In the rows, 128 means zero.
Known rows, with every step that occurs:
q-p: [142 144 113 136  88 167 105 132 128 187 120 118 120 148 117 137  84 139
  98 157 127 133  91 136]
p-g-y: [125 116 108 218 140 171 129 133 188 143 124 131 117 114 186 161 142  98
 137 175 135 102 111 105]
g-y-a: [133 125 111 193 106 140 126 142 159 190 122 138 101 115 162 166 148 116
 116 173 145 137 122 127]
a-y-q-g: [125 142 121 111 136 164 184  68  59 140 143 130 135 100 151 138 161 126
 124 105 107 133 116 118]
f-p-g-y: [113 125 108 206 151 171 140 164 167 169 121 134 125  95 178 161 132 117
 111 143 161 105 111 108]
f-p-a: [146 123 101 107 116 169 132 141 158 165 122 123 113 116 119 147 156 142
 120  96 203 129  80 105]
q-a-g-y: [ 95  92 103 110 153  88 124 104 178 123 134 102 112  84 174 151 141 110
 142 225 156 110 128  95]
a-g-y-q: [ 88 113 117 159 140 103 142  79 110 140 128 123 129 108 137 150 138 116
 137 181 143 126 124 124]
f-p-g: [139 128 107 189 126 174 144 160 143 151 125 126 118 109 143 140 112 127
 147  92 139 101 101 116]
a-g-y: [117 104  96 155 138 108 115 102 173 128 121 109 120 123 143 147 135 118
 126 210 118 119 111 103]
f-p-a-g-y: [107  99  83 106 150 136 114 123 195 146 117 111 123 103 140 151 163 133
 105 181 202 118  91  95]
p-a: [161 115 101 116  98 168 124 108 179 143 125 119 107 136 126 147 170 123
 150 130 181 126  84 103]
p-a-y-q: [122 126 100 115  73 170 157  73  88 132 134 140 117  97 140 151 196 125
 100 112 175 141  89 125]
p-g-y-q: [ 99 125 131 219 140 169 157 114 125 154 131 145 126  98 178 165 142  97
 152 146 157 107 122 127]
g-y-q-f-p: [ 90 126 124 172 190 146 175 117  67 163 145 143 137  60 153 163 189 127
 103  93 183 145 146 104]
f-p: [134 137 112 152 117 146 143 151 113 174 122 123 119 115 116 141 120 144
 116  87 149 134 101 115]
g-y-q: [ 93 135 134 178 135 141 156 109  96 175 128 142 127 107 152 165 152 115
 114 145 168 139 124 124]
g-y-p-a: [156 117 124 146 112 153 127  92 212 158 117 128 119 107 171 158 202 109
 137 151 206 136  90  92]
y-q-a-g: [ 96 106 125  92 137  90 153  78  91 119 144 110 114  86 131 134 121 119
 178 145 160 113 131 125]
p-a-g: [155  94  85  97 108 132 110  84 192 105 125 102 108 140 111 131 153 125
 168 166 154 112  84 103]
f-p-a-g: [140 102  84  86 120 136 119 113 172 133 121 103 115 120 105 132 143 143
 139 131 178 116  81 104]
q-f-p-a-g-y: [119  82  74 107 195 140 126  99 190 111 139 108 126  78 152 152 211 127
 124 163 189 124 115  74]

Rows:
[123  93  94  90 170 143 153  72 105 103 149 116 128  77 104 133 192 136
 158  83 191 124 117 102] -> y-q-f-p-a-g
[114 120  94 189 138 184 186  98  47 109 156 144 132  42 161 143 190 121
 109  56 125 119 129 116] -> a-y-q-f-p-g
[109  81  97 120 184 139 140  49 150  97 147 121 127  84 151 155 222 106
 151 167 190 124 130  92] -> p-a-g-y-q-f
[140 109 117 174 127  93 121  74 182 130 118 108 127 116 152 140 150 113
 153 184 124 124 111 101] -> a-g-y-p
[144 126 120 142 169 160 142 129 171 190 131 128 114 116 177 159 150 116
 139 174 133 127 129 111] -> q-g-y-a
[135 136 144 115 166 165 176  85  87 159 141 127 132 125 130 137 133 124
 176  94 135 125 121 116] -> y-q-g
[143 125 117 119  77 113 156  82 122 126 139 119 112  62 180 140 175 117
 123 124 136 134 109 100] -> q-a-y-p
[118 118  97 109  87 127 148 107 112 124 141 119 106  72 174 148 163 122
  99 151 132 129 110 104] -> q-a-y
[149 117  81 112  65 170 133  93 152 123 128 125 108 111 147 148 197 127
  96 145 153 135  78 105] -> p-a-y
[145 131 134 188 117 127 136 102 169 168 120 127 123 110 168 154 165 111
 135 149 147 138 110  99] -> g-y-p
[122 124 106 220 134 169 136 182 167 193 121 143 107  87 182 164 129 117
 118 138 161 109 120 131] -> f-p-g-y-a
[111 106 120 216 187 175 168  92 121 117 153 144 131  73 187 162 191  90
 162 127 147 111 147 104] -> p-g-y-q-f
[154 106  91 108 158 177 140 120 152 127 143 121 117  92 127 146 206 134
 137  76 193 133 107  83] -> q-f-p-a
[ 74 123 141 131 156 120 163 112  99 169 140 137 117  69 179 170 156 106
 128 154 206 130 139 116] -> g-y-q-a
[155 105  93 155  89 108 117 107 151 140 126 112  98 135 113 132 113 130
 167 158 101 118 112 135] -> y-a-g
[ 82 109 104 107 155 132 140 105 129 154 123 126 130  90 134 154 163 132
 111 150 225 125 103 117] -> f-p-a-g-y-q
[134 106  96 220 171 176 143 158 161 155 143 142 109  61 188 164 176 112
 132 121 154 112 143 107] -> q-f-p-g-y-a
[131 126  77 105  78 172 138 125 127 150 124 127 115  94 142 148 187 145
  64 108 176 137  75 108] -> f-p-a-y
[180 124 131 207  99 158 140 100 176 129 128 124 117 116 157 132 135 103
 200 102 117 105  99 110] -> y-p-g
[139 114 107 228 112 168 126 149 190 169 125 141 100 104 186 166 140  98
 148 176 136 106 119 130] -> p-g-y-a
[103 135  97 106  85 171 165 109  64 159 131 142 123  76 132 151 186 144
  75  77 202 143  87 126] -> f-p-a-y-q
[134 127 125 132 189 162 146 113 172 160 129 119 131 125 173 153 151 114
 144 176 131 122 119  88] -> q-g-y
[ 85 129 118 137 126 130 111  93  99 182 121 121 136 118 133 146  91 130
  84 213 152 127 113 150] -> a-g-y-q-p
[185 120 126 131  88 155 132  82 189 145 123 120 113 125 134 138 179 119
 167 101 182 131  81 100] -> y-p-a
[132 107  91 115 114 176 167  54  83  98 156 137 122  72 149 151 245 118
 116  94 167 144 113 102] -> p-a-y-q-f
[130 127 111  65 129 190 171  63 100 135 141 131 129 100 153 141 198 125
 127 113 168 130  97 108] -> p-a-y-q-g
[128 139 125  96  92 191 116 104 106 193 125 132 123 128 113 144 122 134
 103 127 210 135  82 148] -> y-q-p-a
[144 120 101 154 161 150 155 127 109 136 144 122 124  93 120 141 167 137
 132  74 137 136 126  92] -> q-f-p
[124 141 129 176 104 195 128 122  94 179 130 136 127 124 136 139  76 118
 128 131 141 107 100 160] -> y-q-p-g
